What can hang from each mark:
k_345: k_289
k_323: k_21
k_117: k_274
k_382: k_96 k_320 k_933
k_435: k_274
k_96: k_274 k_289 k_533
k_432: k_274 k_382
k_933: k_289
k_274: k_117 k_432 k_435
k_533: k_21 k_96 k_117 k_661
k_21: k_533
k_661: k_323

Each row was made from one small tree. Brackets hold a mark, then the marks that hang from it, in the order of their numbers. Every link used is in the known rows. Write each row's tree.
In the rows, zero is written as 128.
Known rows:
{k_435 {k_274 k_117}}: [133 122 129 134 133 117 128 128 126 125 126 116 131 118 131 127 161 132
 117 144 139 120 146 111 130 127 111 132]
{k_21 {k_533 {k_96 k_274 k_289} k_117 {k_661 k_323}}}: [167 135 132 123 106 143 117  94 156 136 141 107 134 109 115 163 152 186
 111 114 196 134  93 120  92 116 146  97]
{k_435 {k_274 {k_432 {k_382 {k_96 {k_533 k_661}} k_320}}}}: [168 119  42 171 109 116  70  96 142 124  99  96 131  96 114 165 239 185
 114 133 152 130 177 138 124 138 116 137]
{k_21 {k_533 k_96 {k_117 {k_274 k_435}} k_661}}: [129 113 150 131  96 158  63 107 157 119 130 109 132  88 104 168 179 167
  99 159 192 129 139 106  90 126 148 104]
{k_323 k_21}: [117 135 116 144 129 127 136 129 139 131 128 134 127 127 122 121 123 122
 120 113 113 130 122 135 144 129 135 133]
{k_432 {k_382 k_320 {k_933 k_289}}}: [135 129  72 148 135  92 101 134 122 126 113 118 142 132 101 140 192 143
 120 112 117 127 124 168 108 128 127 128]
{k_117 k_274}: [126 120 122 138 124 119 129 144 139 126 127 119 128 122 133 142 132 141
 116 152 135 126 122 123 127 132 136 135]
{k_382 {k_96 k_289 {k_533 k_661}}}: [167 129  83 140 115 106 131  80 135 139 118 109 123 127 120 135 138 162
 120 141 174 130 129 147 132 140 150 139]
{k_432 {k_274 k_117} {k_382 k_933}}: [135 104 150 133 146 110 125 133 123 137 126 138 144 133 116 144 201 133
 106 120 126 122 118 126 104 121 128 136]
{k_345 k_289}: [131 129 122 135 117 132 131 129 133 127 129 126 133 121 121 142 122 121
 133 123 124 130 114 130 144 124 129 130]
{k_323 {k_21 {k_533 {k_96 k_274} k_117 k_661}}}: [142 134 136 148 104 160 102  91 165 128 127 102 131  94 111 160 153 168
 103 110 170 138 105 130 103 122 141 107]
{k_96 {k_274 k_435}}: [128 123 125 136 130 135 158 112 128 128 145 126 135 107 111 114 119 137
 112 144 141 127 128 127 121 131 133 110]
{k_21 {k_533 k_661}}: [121 131 145 120 116 141  77 100 137 129 129 100 127 117 118 144 150 146
 127 143 145 134 137 121 122 126 134 123]
{k_661 {k_323 {k_21 {k_533 {k_117 {k_274 k_432}}}}}}: [112 125 113 152 113 158  91 137 174 129 143 113 130 103 112 168 165 147
 106 119 114 127 133 115 114 124 143 121]
{k_96 {k_274 k_117 k_435} k_289 {k_533 k_21 k_661}}: [157 115 133 141 128 110 165  76 144 139 149 101 128 116 110 112 127 188
 103 157 186 118 127 126 118 141 141 127]
{k_21 {k_533 k_96 {k_117 k_274} k_661}}: [139 117 148 133  96 151  65 114 159 121 119  99 128  99 122 179 174 173
 106 144 184 132 122 111  93 124 144 115]
{k_435 {k_274 k_117 k_432}}: [130 114 116 144 132 132 113 129 129 124 122 107 127 114 119 140 191 133
 120 144 125 120 164 108 132 131 104 121]
{k_432 {k_274 k_117} {k_382 {k_933 k_289}}}: [125 103 108 144 148 102  93 133 117 134 125 118 142 136 100 132 211 134
 104 131 127 124 106 138 107 125 123 132]
{k_117 {k_274 {k_432 {k_382 k_96 k_933}} k_435}}: [129  93  75 156 131 128 119 137 141 129 118 132 143 106  94 163 205 146
 113 158 108 120 159 152 105 132 139 122]
{k_432 k_274 {k_382 k_320 k_933}}: [143 125 123 139 136 106 107 131 121 133 115 145 146 124 117 161 205 148
 105 101 128 128 116 137 108 123 135 129]
{k_533 k_96}: [136 123 124 131 114 127 126 135 130 129 120 137 128 124 128 144 152 140
 130 121 153 127 116 124 124 122 124 116]
{k_274 k_117 k_432}: [119 114 143 136 132 132 124 125 130 129 128 112 124 126 110 141 170 123
 128 139 126 121 161 124 127 132 113 127]
{k_382 {k_96 {k_533 k_21 k_117}} k_320 k_933}: [169 126  98 135 117 123 119 100 151 130 107 119 141 119 131 162 158 174
 115 106 151 118 134 167  87 129 138 128]
{k_323 {k_21 {k_533 {k_96 k_289} k_661}}}: [135 144 117 142 108 128 107 102 146 139 126 116 124 121 105 161 161 153
 119 116 158 135 108 127 138 125 155 120]
{k_96 k_289 {k_533 k_661}}: [161 133 114 140 117 103 131  90 137 137 131 117 121 126 123 119 124 160
 119 128 168 129 120 129 136 141 150 135]
{k_382 {k_96 {k_274 k_117} k_289 k_533} k_933}: [174 124 105 147 134  77 214  91 131 148 134 120 136 129 116 139 138 160
 110 131 165 116 116 169 115 134 152 135]
{k_432 {k_274 k_117} k_382}: [130 106 149 135 142 120 112 128 118 134 130 130 136 129 112 144 198 134
 105 128 135 127 125 112 115 125 124 147]
{k_661 {k_323 k_21}}: [116 132 108 135 128 127 138 143 149 135 138 140 132 131 130 112 122 128
 126 109 118 126 113 127 144 119 127 130]
{k_323 {k_21 k_533}}: [108 142 126 140 123 133 116 119 141 134 138 120 129 121 113 142 142 123
 120 115 107 130 126 131 138 125 144 133]

Write each row's tree:
[118 100 103 155 128 134 107 141 141 124 135 129 132 105  98 148 190 143
 108 153 110 125 160 122 115 136 135 128] : {k_117 {k_274 {k_432 k_382} k_435}}
[155 121  94 147 139  94 149 112 121 140 109 123 141 132  84 188 229 141
 118 118 125 119 168 175 107 132 137 139] : {k_274 k_117 {k_432 {k_382 {k_96 k_289} k_320 k_933}}}
[138 106 108 153 136 127 106 131 132 124 122 116 132 114 113 146 220 139
 116 131 110 122 167 114 118 129 103 135] : {k_435 {k_274 k_117 {k_432 k_382}}}
[151 104 106 148 113 159 107 128 154 126 127 124 128 105 104 174 171 171
  99 138 161 120 129 113  96 135 145 101] : {k_533 k_21 {k_96 k_289} {k_117 {k_274 k_432 k_435}}}
[133 122 143 145 118 129 154  99 127 139 153 113 130 104  75 172 194 149
 111 145 166 120 143 121 115 129 144  98] : {k_21 {k_533 {k_96 {k_274 k_117 k_432 k_435} k_289}}}
[145 118  59 161 126 109 123 116 128 132 118 122 136 108  77 186 214 156
  99 150 133 126 171 151 118 141 153 138] : {k_117 {k_274 {k_432 {k_382 {k_96 k_289} k_320}} k_435}}
[111 109 111 149 122 141 113 137 139 123 134 122 127 104 106 142 157 137
 113 165 125 123 157 115 128 138 134 115] : {k_117 {k_274 k_432 k_435}}
[137 132 134 135 111 131 137 119 133 134 138 114 131 110 119 164 159 159
 122 126 157 131 106 129 112 119 136 107] : {k_21 {k_533 {k_96 k_274}}}
[141 109  58 174 112 107 113 115 139 128 122 121 135  96  93 172 223 168
 102 152 140 122 176 149 117 143 144 143] : {k_117 {k_274 {k_432 {k_382 {k_96 k_533} k_320}} k_435}}
[131 110 118 152 116 137 132 123 161 135 129 108 128 113 114 138 177 167
 123 132 170 126 124 122 136 119 105 104] : {k_533 {k_96 {k_274 k_117 k_432}} {k_661 {k_323 k_21}}}
[162  92 104 158 114 151  64 110 175 121 119  96 126 103 127 155 186 204
 103 132 141 127 138 120  87 139 131 139] : {k_96 {k_533 k_21 {k_117 {k_274 {k_432 k_382}}} k_661}}
[133 109 121 137 140 107 120 111 113 136 116 137 153 117  87 166 237 135
  97 140 149 119 158 149 101 124 133 134] : {k_432 {k_274 k_117 k_435} {k_382 k_96 k_320 k_933}}
[120 100 146 133 141 126 113 121 117 132 141 137 140 118  96 131 202 127
  96 140 138 124 141 108 113 127 130 138] : {k_432 {k_274 k_117 k_435} k_382}
[151 109  50 159 130 137  93 124 130 125 108 115 134 108 114 161 213 146
 122 132 104 129 159 133 120 129 112 130] : {k_435 {k_274 {k_432 {k_382 k_96}}}}
[157 145  86 132 131  94 157 110 120 139 107 132 139 135 111 168 155 138
 123 119 145 124 131 171 119 130 151 128] : {k_382 {k_96 k_289} k_320 k_933}
[121 112 135 142 138 112 129 125 128 129 126 136 145 115  81 153 227 132
 114 126 115 114 183 147 105 130 122 123] : {k_274 k_117 {k_432 {k_382 k_320 k_933}} k_435}
[130 121 143 119 109 150  72 119 168 123 136 101 134 106 130 155 152 169
 111 148 164 130 125 108  96 121 139 122] : {k_21 {k_533 {k_117 k_274} {k_661 k_323}}}
[152 105 118 158 129 118 170 114 125 138 142 130 134 110  77 156 209 154
 104 129 152 122 139 131 109 131 133 113] : {k_533 {k_96 {k_274 k_117 {k_432 k_382} k_435} k_289}}
[150 111  41 159 129  93 116 116 130 135 118 116 139 131 108 126 185 155
 121 124 125 124 118 177 107 130 138 139] : {k_432 {k_382 {k_96 k_533} {k_933 k_289}}}
[171 116  46 156 139 116 126 124 128 135 106 130 140 120 106 166 210 148
 119 117 105 124 142 151 115 131 134 124] : {k_435 {k_274 {k_432 {k_382 {k_96 k_289} k_933}}}}
[135 116  64 164 138  97  87 134 124 122 107  98 140 116  92 155 252 147
 112 127 115 119 161 148 113 131 103 124] : {k_435 {k_274 k_117 {k_432 {k_382 k_320 {k_933 k_289}}}}}
[129 105 125 134 141 128 112 130 124 134 132 158 147 117 104 130 188 133
 103 123 120 125 117 121 105 125 139 119] : {k_432 {k_274 k_435} {k_382 k_933}}
[119 141 136 139 119 156 105 108 151 129 136 119 131 112 110 150 140 127
 108 101 113 131 129 132 113 126 148 129] : {k_323 {k_21 {k_533 k_117}}}
[157 119 107 116 115 131 110 128 150 137 123 120 130 138 137 137 145 184
 135 125 179 126  94 114 122 116 124 108] : {k_533 k_21 {k_96 k_289} {k_661 k_323}}
[116 138 126 143 109 135 114 128 144 135 132 128 128 118 113 162 165 135
 123 110 132 130 113 127 133 118 142 120] : {k_323 {k_21 {k_533 k_96}}}
[131 111 143 130 109 142 108 112 151 134 138  89 131 108 110 163 201 176
 130 147 181 126 134 112 113 114 110  97] : {k_21 {k_533 {k_96 {k_274 k_117 k_432}} {k_661 k_323}}}
[157 129  35 159 126  93 135 103 135 135 114  87 139 121 120 145 156 191
 117 132 158 121 107 186 111 132 131 123] : {k_382 {k_96 k_274 {k_533 k_21}} k_320 {k_933 k_289}}
[140 107 141 139 125 125 143  86 148 132 145  96 130 107 121 105 134 186
 109 165 181 117 137 122 114 136 121 124] : {k_96 {k_274 k_117 k_435} {k_533 k_21 k_661}}
[118  98 141 140 143 128 132 131 132 130 134 139 141 118  86 135 208 124
 119 136 105 114 169 139 104 129 122 120] : {k_274 k_117 {k_432 {k_382 k_933}} k_435}
[179 132  81 152 128  85 203  97 132 147 130 127 136 125 123 137 121 165
 114 121 153 122 102 171 120 135 159 126] : {k_382 {k_96 k_274 k_289 k_533} k_933}
[140 136 142 147 115 116 150  91 145 143 136  99 127 116  98 163 164 163
 107 131 179 130 109 133 131 126 148 120] : {k_323 {k_21 {k_533 {k_96 {k_274 k_117} k_289} k_661}}}
[167 131 125 143 105 159  98  81 150 131 127  93 126  98  96 182 176 179
 109 117 179 137 119 125  93 130 145  91] : {k_21 {k_533 {k_96 {k_274 k_432} k_289} k_117 k_661}}
[119 111 139 145 136 137 155 111 130 129 145 113 131 105  94 130 158 132
 112 156 138 120 163 125 121 135 120 108] : {k_96 {k_274 k_117 k_432 k_435}}
[150 138  70 153 127 122 158  89 120 136 126 112 134 104  81 167 167 148
 108 142 156 128 159 157 127 141 144 110] : {k_382 {k_96 {k_274 k_432 k_435} k_289} k_320}
[134 111 112 143 137 128 115 142 137 130 121 137 137 126 111 147 186 137
 130 109  88 124 139 146 109 126 125 120] : {k_274 {k_432 {k_382 k_933}}}
[126 107 110 145 133 140 155  99 127 132 134 104 133 105  88 145 172 134
 115 167 147 122 172 143 120 134 120 112] : {k_382 {k_96 {k_274 k_117 k_432 k_435}}}
[147 128  91 137 131 103 130 123 125 132 104 136 146 127 110 168 195 145
 124 114 119 125 144 176 104 123 133 138] : {k_432 {k_382 k_96 k_320 k_933}}
[110 140 132 135 117 142  90 103 150 131 129 103 127 117 112 140 144 139
 122 131 130 134 132 126 137 127 140 129] : {k_323 {k_21 {k_533 k_661}}}
